Every row comes from one small tree of marks. The marks that hang from a mark follow it in brackets, in the order of their numbers. Every link used is in the known rows. Which tree was each row made from?
(in the rows, 128 means zero)
Known rows
q_648{q_897{q_707 q_942}}: [133 133 104 121 143 132 142 119 145 129 115 119 123 124 132 106 109 121
 129 129 136 123 143 132 120 119 118 127 127 133 110 131 129 123 158 130
 127 106 134 119 136 138 138 130 135 132 133 138 147 129 127 127 119 112
 134 164 116 125 141 113 102 126 116 122 135 120 125 110 112 108]
q_897{q_707 q_942}: [116 134 119 128 130 138 136 131 144 133 114 122 130 133 127 126 121 126
 134 125 130 121 137 133 117 119 115 143 121 136  97 124 138 123 132 126
 121 112 128 133 126 134 133 134 143 136 117 131 132 131 124 132 139 117
 126 150 134 127 139 113 104 128 128 129 122 119 130 115 139 118]
q_454{q_707}: [111 115 137 142 130 138 122 139 127 139 108 108 129 129 138 135 124 116
 131 143 136 122 130 126 134 135 126 124 120 135 132 134 141 126 119 124
 109 110 131 116 146 126 132 134 136 129 136 127 127 125 126 126 112 130
 129 115 134 106 119 122  74 118 118 123  93 120 133 143 119 144]
q_942{q_897{q_707}}: [118 130 131 122 136 138 106 115 139 139 128 162 120 122 116 112 119 139
 148 134 117 119 140 125 119 132 126 107 128 140 181 120 132 130 106 113
 143 112 108 122 135 134 121 140 127 127 137 125 165 134 135 125 133 114
 119 145 108 109 153 143 157 112 132 136 126 127 127 124 103 120]
q_897{q_942{q_454{q_648 q_707}}}: [127 127 126 143 118 125 157 127 124 130 102  89 153 133 133 141 152 112
 123 130 133 130 111 131 133 125 138 105 124 134  70 138 137 115 145 135
 102 133 129 135 116 119 134 141 131 140 128 137  99 124 126 130 119 136
 124 107 148 126 118 124 114 137 126 127 115 106 132 130 146 140]
q_648{q_454{q_707} q_897}: [117 113 116 129 142 129 137 120 117 130 118 131 127 124 130 132 114 111
 126 150 132 129 139 124 136 136 143  96 127 128 101 135 122 124 120 136
 116 106 144  97 138 128 130 136 124 120 127 130 125 123 124 125 104 130
 133 114 128 126  90 124  86 124 111 120 109 129 123 146 142 131]
q_619{q_454{q_648 q_707} q_897}: [134 127 155 142 113 114  97 138 119 120 129 105 125 130 160 110 137 132
 131 137 134 129 136 130 140 138 122 148 124 120 176 138 142 136 142 121
 122 136 143 124 132 114 139 111 125 132 157 123 138 131 126 138 108 139
 127 116 128 150 118 119 129 128 120 115 109 132 136 143 112 142]
q_619{q_454{q_648 q_707} q_897{q_942}}: [130 134 145 143 109 116 116 136 123 121 115  95 130 133 168 114 138 119
 134 134 132 127 130 130 128 133 119 177 127 123 122 141 149 130 161 125
 110 121 152 136 128 119 148 118 136 140 151 121 122 127 124 142 103 138
 125 129 128 156 120 114 102 137 114 118 118 124 148 139 132 130]
q_648{q_454 q_897}: [112 118 103 113 146 129 139 126 126 120 137 145 122 128 124 131 109 123
 105 133 134 133 136 127 133 126 137 108 131 123  87 127 113 130 126 139
 138 123 137 101 133 132 127 123 114 117 123 129 143 124 122 128 117 125
 133 135 127 141 104 125 111 122 119 119 130 136 120 132 147 121]
q_897{q_707 q_942{q_454}}: [127 136 114 128 132 131 152 130 141 131 114 115 145 134 117 134 134 122
 144 131 127 128 125 135 121 120 123 107 118 137  80 127 131 115 130 133
 123 126 117 135 107 124 127 137 137 135 110 141 111 134 125 128 147 122
 125 129 146 130 132 128 115 136 132 128 121 111 129 119 161 120]
q_648{q_454}: [ 98 119 117 121 131 135 134 138 124 124 142 139 124 136 120 148 121 130
 110 128 127 131 127 128 130 126 133 117 122 128  77 121 121 132 101 135
 130 129 131 113 123 126 126 126 119 121 107 122 127 129 120 133 132 128
 124 121 145 144 108 129 115 125 133 126 116 133 130 139 181 133]
q_619{q_897}: [109 126 142 125 125 126 120 149 135 130 132 118 102 131 118 126 128 136
 106 135 132 126 130 130 133 134 110 144 122 119 167 141 133 131 137 131
 133 138 136 117 142 125 135 121 131 122 115 126 143 129 125 126 123 128
 126 129 123 132 126 110  85 126 125 112 128 134 139 140 130 131]
q_454{q_648{q_897} q_707}: [137 117 131 134 134 126 132 119 130 129 108 106 127 116 145 113 124 121
 110 129 145 126 133 127 144 127 139 104 129 127 148 140 129 126 153 127
 120 131 144 110 142 131 134 129 122 126 159 138 149 124 130 123 102 127
 134 129 117 112 120 116 127 119 116 118 122 125 116 126  81 136]
q_619{q_454{q_648} q_897{q_707 q_942}}: [148 146 140 124 114 115 112 131 139 111 135 114 123 134 148 104 135 143
 137 119 125 128 140 136 121 122 113 172 120 121 136 130 140 135 154 123
 134 141 140 141 114 122 139 111 131 136 148 126 142 136 124 141 135 127
 125 154 126 172 139 113 161 136 129 123 138 130 135 116 131 116]
q_897{q_707 q_942{q_454{q_648}}}: [140 137 123 126 123 121 157 120 143 118 119 112 146 131 119 130 145 133
 122 115 128 130 125 136 129 112 132 102 119 130  81 127 127 118 136 130
 128 154 122 143 100 124 125 133 127 137 127 143 125 133 126 130 153 123
 124 131 145 140 137 124 164 141 142 132 132 115 120 111 151 121]
q_942{q_454 q_897{q_707}}: [125 131 128 122 137 130 118 115 137 135 130 157 135 124 100 117 133 137
 156 141 115 127 132 128 123 133 133  79 127 139 161 119 126 121 103 121
 144 130 100 128 115 124 116 148 120 126 123 134 148 136 133 122 142 119
 117 124 120 108 142 157 162 122 135 136 126 121 125 128 122 120]
q_648{q_454 q_897{q_707 q_942}}: [127 132  97 115 144 127 153 113 133 124 121 142 128 128 116 120 112 122
 128 131 124 128 145 131 121 119 132 112 125 129  65 127 117 123 135 140
 128 110 137 113 121 135 132 131 126 126 116 135 130 128 123 131 130 116
 133 150 127 147 111 115 114 132 122 127 134 127 124 119 162 106]
q_707{q_897{q_942{q_454}}}: [120 142  99 130 127 131 151 142 125 132 134 116 139 135 122 143 143 109
 121 118 133 137 101 134 129 125 132 143 131 127  70 134 120 119 139 133
 115 103 141 151 123 128 128 129 139 126  92 129  90 124 124 120 140 135
 126 124 138  95 131 134  92 133 125 131 139 113 149 122 166 132]
q_897{q_707}: [122 128 132 125 133 137 118 133 141 127 126 127 123 127 123 128 118 139
 136 127 131 123 139 132 128 124 120 116 118 133 149 122 131 129 109 123
 134 131 122 123 131 130 124 126 131 125 132 134 146 135 126 125 141 118
 127 139 130 123 140 118 127 120 135 127 110 129 121 122 122 127]
q_454{q_942}: [126 116 139 124 127 139 132 146 128 124 139 126 125 132 127 146 123 137
 105 112 135 129 114 123 124 120 109 152 133 126 124 119 127 137 129 134
 140 159 111 129 137 132 124 117 125 129 111 123 127 124 128 130 131 129
 133 129 138 145 138 127 129 130 138 128 145 140 118 125 111 134]
q_454{q_648 q_707{q_897} q_942}: [151 126 151 140 110 125 128 134 113 131 132 117 124 123 131 149 143 131
 107 102 134 130 106 124 138 130 135 145 136 118 172 126 123 135 124 126
 123 151 132 147 135 133 119 115 131 127 132 120  96 119 135 120 138 142
 137 106 129  99 139 122 160 131 139 138 141 143 119 129  95 151]
q_648{q_454 q_897{q_707}}: [131 125 110 113 147 125 135 116 133 125 135 149 120 123 112 123 108 136
 128 135 126 129 150 130 131 123 137  88 122 127 120 124 111 126 113 132
 140 126 130 103 124 132 121 124 119 117 131 137 147 132 125 126 140 117
 132 136 128 140 111 120 135 126 126 124 124 139 110 127 146 112]

Which tree is each row?
[153 129 126 117 138 123 130 113 144 120 125 124 117 116 123 100 115 142
 114 113 141 125 144 134 140 116 131  97 125 126 162 126 120 127 147 127
 145 151 133 115 129 134 125 121 117 124 160 142 171 132 132 125 134 115
 134 152 116 127 143 111 185 121 130 123 138 133 100 104  85 119]  q_454{q_648{q_897{q_707}}}
[134 143 134 127 123 122 109 140 136 120 134 119 123 135 148 106 123 131
 151 134 126 126 143 135 117 128 104 177 120 125 135 131 142 133 146 123
 127 118 136 135 125 124 141 116 140 135 129 124 137 136 121 138 128 125
 127 152 126 165 134 118 105 135 120 116 123 125 145 125 140 113]  q_619{q_454 q_897{q_707 q_942}}
[118 137 115 147 122 137 133 139 118 147 115 109 128 129 141 139 135 102
 133 131 134 124 117 127 128 136 131 162 131 131 106 137 136 120 136 125
  92  70 151 145 144 134 137 131 153 131 109 124  89 119 128 121 122 136
 131 122 124  78 128 116  54 121 112 132 109 114 156 134 138 140]  q_454{q_707{q_897{q_942}}}
[125 123 138 111 129 128 119 113 122 131 148 184 125 126  97 146 124 147
 138 123 102 125 136 120 112 128 131 118 133 129 143 106 117 138  85 131
 155 150  96 126 118 134 110 136 115 125 119 116 132 132 135 128 147 123
 124 128 124 150 132 153 186 130 149 146 152 148 112 129 136 117]  q_648{q_454{q_942{q_897{q_707}}}}
[155 128 160 122 111 115 109 146 123 102 155 116 118 133 151 125 134 151
 105 104 130 135 120 127 131 122 107 187 133 110 163 125 130 148 153 130
 153 190 125 138 124 121 131  95 115 129 142 118 140 129 127 141 124 138
 133 134 133 188 138 124 179 140 138 122 160 152 120 123 100 132]  q_619{q_454{q_648 q_942} q_897}
[127 112 121 111 139 126 147 129 119 115 147 142 122 127 117 141 112 130
  97 119 129 134 124 123 128 120 127 121 136 119  94 123 106 138 131 145
 147 157 122 110 129 133 123 117 113 120 111 125 130 120 126 129 119 129
 140 132 134 164 110 132 132 134 131 125 159 151 108 127 134 124]  q_648{q_454{q_942} q_897}
[126 130 124 143 127 129 133 140 117 144 125 112 134 127 118 144 145 109
 143 143 135 133 109 129 142 140 142 104 125 129 144 135 123 115 110 123
 109 109 135 137 131 120 121 131 139 119 115 134  87 125 129 112 136 142
 128  85 140  71 114 136  87 126 124 130 103 115 142 145 142 149]  q_942{q_454{q_707{q_897}}}
[158 131 149 118 120 129  89 113 127 112 158 157 137 125 146 109 123 156
 146 102 115 130 133 124 116 124 125 152 139 131 177 100 129 148 119 115
 162 167 100 145 117 131 118 115 109 132 167 115 156 133 136 143 138 125
 125 146 117 163 165 150 252 128 147 145 159 146 109 108  75 117]  q_619{q_454{q_648 q_942{q_897{q_707}}}}
[151 128 152 117 122 127 115 110 136 123 140 159 124 120 112 123 131 159
 124 104 115 124 128 122 121 120 126 123 135 129 186 111 125 140 115 123
 158 171  98 142 121 136 114 134 112 132 150 122 154 130 141 129 142 120
 126 143 111 137 168 141 231 130 155 145 167 145 106 109  79 118]  q_454{q_648 q_942{q_897{q_707}}}
[134 132 132 141 118 128 120 129 120 136 126 110 121 122 134 137 140 126
 114 117 139 127 119 128 147 134 144 127 128 123 163 135 127 128 122 119
 113 117 150 140 139 131 126 123 133 122 140 127 113 123 132 118 140 139
 129 110 122  78 132 115 135 123 128 135 114 127 134 132 109 153]  q_454{q_648 q_707{q_897}}
[129 122 137 135 120 127 133 136 102 137 146 142 125 130 117 169 135 120
 127 122 121 133 110 120 130 135 141 144 130 119 121 121 114 132  95 136
 119 124 132 137 132 130 116 122 131 122 103 116  75 119 130 119 138 146
 136  91 140 111 106 131 108 137 137 140 127 146 129 148 157 148]  q_648{q_454{q_707{q_897} q_942}}
[137 126 145 119 131 135 112 119 132 135 142 164 122 123 110 127 120 146
 141 119 114 122 133 119 114 127 118 137 135 133 189 111 127 136 109 123
 153 145  93 134 131 136 117 133 123 128 131 120 147 131 139 125 138 119
 127 141 111 130 159 148 173 124 143 142 154 139 114 117  86 119]  q_454{q_942{q_897{q_707}}}
[125 123 103 139 138 128 160 124 129 133  97 100 146 126 135 117 130  92
 135 153 139 131 120 129 130 131 134 105 132 136  75 149 132 110 163 138
 105  98 137 118 135 124 140 146 136 134 121 143 110 121 125 120  94 129
 133 120 132 113 106 135  49 133 102 117 119 105 135 132 127 127]  q_648{q_897{q_942{q_454{q_707}}}}
[125 139 135 126 123 122 137 135 144 133 119 113 108 132 111 122 131 134
 129 136 122 120 142 135 120 126 106 148 116 123 145 142 140 124 141 130
 124 121 135 133 127 129 138 129 144 132 111 130 136 133 128 129 135 119
 127 147 122 141 133 106  84 135 126 121 132 126 139 129 148 116]  q_619{q_897{q_707 q_942}}
[129 132 129 145 125 138  90 144 111 133 137 118 135 129 168 123 127 113
 155 129 136 132 122 128 137 144 133 167 132 130 147 124 133 133 116 109
 111  85 148 138 139 125 131 113 140 124 142 119 107 126 125 128 122 141
 130 112 128  96 126 131 103 114 113 129  98 124 147 140 124 145]  q_619{q_454{q_707{q_897}}}
[138 134 134 121 129 122 122 105 141 126 131 152 135 123 106 116 139 148
 139 126 115 129 128 130 130 127 143  75 126 134 164 122 122 125 108 120
 148 157 103 132 106 124 113 142 113 128 150 136 155 138 136 123 148 122
 115 124 121 116 149 149 215 129 147 139 140 121 117 116 112 123]  q_942{q_454{q_648} q_897{q_707}}
[113 111 142 130 125 133 124 118 106 139 135 168 132 127 115 154 128 125
 136 141 107 125 122 113 119 138 138 125 138 131 131 116 128 135  93 133
 130 125 107 121 136 128 120 146 119 129 118 110 110 122 133 130 112 135
 126 105 124 134 110 153 131 130 133 142 133 138 125 150 134 133]  q_648{q_454{q_707 q_942{q_897}}}
[141 126 115 119 136 128 107 128 130 101 143 122 136 126 173  90 110 133
 112 109 147 137 132 131 138 121 129 143 138 125 124 126 124 139 163 122
 143 139 140 117 134 129 136 104 112 125 170 130 168 128 124 138 108 125
 133 152 122 156 136 126 184 118 117 119 138 135 119 107  82 121]  q_619{q_454{q_648{q_897}}}
[113 134 123 129 122 119 156 147 134 129 121 106 125 138 111 135 144 120
 113 139 127 131 116 134 127 126 114 133 123 121 101 150 132 117 154 141
 122 136 129 131 120 118 139 134 134 131  91 133 113 127 123 124 122 131
 124 123 136 139 118 128  60 144 122 114 139 112 148 135 164 124]  q_619{q_897{q_942{q_454}}}
[108 133 107 141 121 130 145 130 107 140 121 127 132 133 127 157 138 102
 127 135 121 129 120 126 126 136 144 144 129 127  63 132 124 120 113 133
  94  76 156 138 132 131 132 135 143 127  97 117  72 119 124 125 130 141
 128 107 134  96 101 119  65 130 119 137 107 121 154 147 189 139]  q_648{q_454{q_707{q_897{q_942}}}}
[109 118 131 141 132 135 120 120 125 144 113 139 142 124 118 130 136 113
 153 159 120 127 121 122 128 143 143  91 132 141 141 133 135 117 110 123
 119 108 111 121 132 120 125 159 127 129 125 129 124 127 134 120 108 132
 118  97 123  92 120 163 104 120 121 131 108 111 140 147 121 138]  q_942{q_454{q_707} q_897}
